Each row was made from one small tree. The marks that hang from a mark follow it in brackets, in the order of their numbers. Every link used is in the known rows. Write each row's tree.
Known rows:
j_973(j_340(j_697)): [  0 -37  -5  -4  26 -19  16 -25   5  36  43  21  -4   4   8  -7   0  15
  39]
j_697(j_340): [-29  12  -3 -21  15   2   8   6  33  35  22 -11 -15  59   1 -20  13  21
  47]
j_452(j_160(j_947) j_697(j_340)): [  4  38  25  22  27 -33   8 -42  36  45  29 -41 -31  13  16   4  34  17
  26]
j_340(j_452 j_697 j_973(j_160)): [  2 -42  -4 -10 -11 -41  25 -37  11   0  20 -48  -2  39   3   8   6  40
  41]
j_973(j_160(j_452) j_340 j_697): [ 31   4  16   6  39 -77  64 -25  22  43  49  40   2 -15   0 -23  -8  29
  35]
j_452(j_697(j_340)): [-26  17  14  -2  40 -12  17 -27  49  38   8 -24 -32  31  -6   4  12  26
  22]
j_452(j_160(j_973(j_340)) j_697): [  4  32  18  24  33 -36  10 -57   1  38  41 -14 -28 -31   3   4  34   6
  37]
j_697(j_340(j_452(j_160) j_973)): [-21   3  -9 -35  19 -25   4 -17  18  19  32 -47 -17  65   7 -14  19  46
  56]
j_452(j_697): [-11   5  18  13  35 -19  13 -38  34  23  -9 -14 -29   9  -5  13   6  21
   2]
j_973(j_160 j_340 j_697(j_452)): [ 28  -7  -3   3  33 -80  64 -56  14  49  66  66  -8  -3  -5 -24 -17  32
  36]
j_340(j_973(j_697(j_452))): [ -7 -23  -3  -8  27 -54  33 -15  20   6   3 -12   6  51 -22  -2   7  29
  34]
j_973(j_160 j_697(j_452)): [ 19   5   7  20   4 -67  57 -42  23  31  28  35  -8  18 -14 -17  -9  26
  21]
j_973(j_160 j_697): [ 12  10  20  36  12 -45  47 -27  19  30   8  39  -5  15  -8 -12   2  27
  17]
j_697(j_452(j_160(j_973))): [  9  15 -14  -4 -13 -47  11 -40  -2  20  47 -16 -15  11  -1 -21   8  -2
  44]
j_340(j_452(j_160 j_697) j_973): [  0 -11   5 -10  33 -55   3 -61   6  -1   9 -58 -27  24   4  14  15  52
  20]
j_452(j_160(j_973)): [  3  31   6  23  -8 -19  -4 -21 -16  20  28 -13  -9  -1   7 -13  35  -5
  49]
j_452(j_160): [  3  15   6  33  -1 -15 -11 -30 -11  15  11  -4 -21   2  13  -3  18  16
  21]
j_160(j_452 j_973): [  3  26   9 -29  -2 -38  21  23  23  16  27 -54  11  10  -6 -30  25 -24
  62]

Which tree is each row?
[ 35   7  13 -45   3 -64  34  24  34  37  71 -57  29   1  14 -37  32 -45
  80]
j_160(j_452 j_947 j_973(j_340(j_697)))
[ -8 -24   2 -31  40 -49  10 -45  24  -2   1 -52 -20  40  -3  10   5  50
  19]
j_340(j_452(j_697) j_973)
[ 18 -26   8  -8 -18 -49   8 -50  -9  25  51 -52 -11  16  16  -8  32   7
  45]
j_340(j_452(j_160(j_947 j_973)) j_697)
[ 16  22  24 -31  26 -58  29  13  73  26  19 -85   3  34  10 -10  18   1
  35]
j_160(j_452(j_697(j_340(j_973))) j_947)
[ 17  45  26 -43  13 -59  35  21  65  40  46 -89  11  21   4 -29  40 -34
  67]
j_160(j_452(j_697(j_340)) j_947 j_973)
[ 38   8  13  13  -1 -80  59 -35  33  36  38  25   3  24  -3 -23  -3  12
  22]
j_973(j_160(j_947) j_697(j_452))
[ 24  12   3 -35  14 -37  17   9  15  40  65  -4  21  13  15 -38  30 -36
  71]
j_160(j_947 j_973(j_340))
[ -1  35  22  17  29 -36  10 -36  38  36  24 -53 -23  22  12  10  37  22
  33]
j_452(j_160(j_947) j_697(j_340(j_973)))
[ 17  41  29  27  15 -42   9 -42  16  35  31 -40 -19 -15   9   2  44 -11
  32]
j_452(j_160(j_947 j_973) j_697)
[-12   4  -6 -37  19 -31   3 -12  24  23  38 -51 -12  70  12 -17  22  38
  57]
j_697(j_340(j_452(j_160(j_947)) j_973))
[  7  28  21   8  14 -57  60  -5  46  41  26  -1  -4  31  -8 -24   6  29
  40]
j_973(j_160(j_452) j_697(j_340))
[ 13 -16   0 -19  51 -48   7 -66  -3  33  52  10 -32 -11  17  -8  -4  40
  23]
j_973(j_340(j_452(j_160 j_697)))
[ 28  22  15  12  13 -54  16 -25  -8  40  57   1   5  -5  12 -23  40 -10
  55]
j_452(j_160(j_947 j_973(j_340 j_697)))
[ 10 -10   6  13  20 -69  36 -49   6  29  24  15 -13  24 -15 -12   6  27
  19]
j_973(j_697(j_452(j_160)))
[ 30  31  17 -39  -8 -55  24  36  40  21  41 -70  28  17   9 -38  33 -45
  67]
j_160(j_452 j_947 j_973)
[ -4  18 -21 -32   0 -49  17 -18  32  28  59 -47  -7  63   5 -20  14  19
  66]
j_697(j_340(j_973) j_452(j_160(j_947)))
[ 20 -33   7 -13  59 -78  31 -66 -14  42  56  37 -17   4   3 -18   2  50
  26]
j_973(j_340(j_452(j_160)) j_697)
[ 48  -4   4  -4  30 -92  66 -46  25  53  76  56   5   1   7 -31 -12  18
  37]
j_973(j_160(j_947) j_340 j_697(j_452))
[ 20 -37   7   0 -13 -47   5 -56  -5  21  39 -47 -16  19  21  -1  19  23
  29]
j_340(j_452(j_160(j_947)) j_697)
[ -2 -26 -14   8 -24 -37  37 -24  26   6  23 -33   8  34 -10   9   4  16
  50]
j_340(j_697(j_452) j_973(j_160))
[ 19  28  28  37  22 -40   4 -51  21  30  14 -32 -28 -10  16  12  26  10
   6]
j_452(j_160(j_947) j_697)
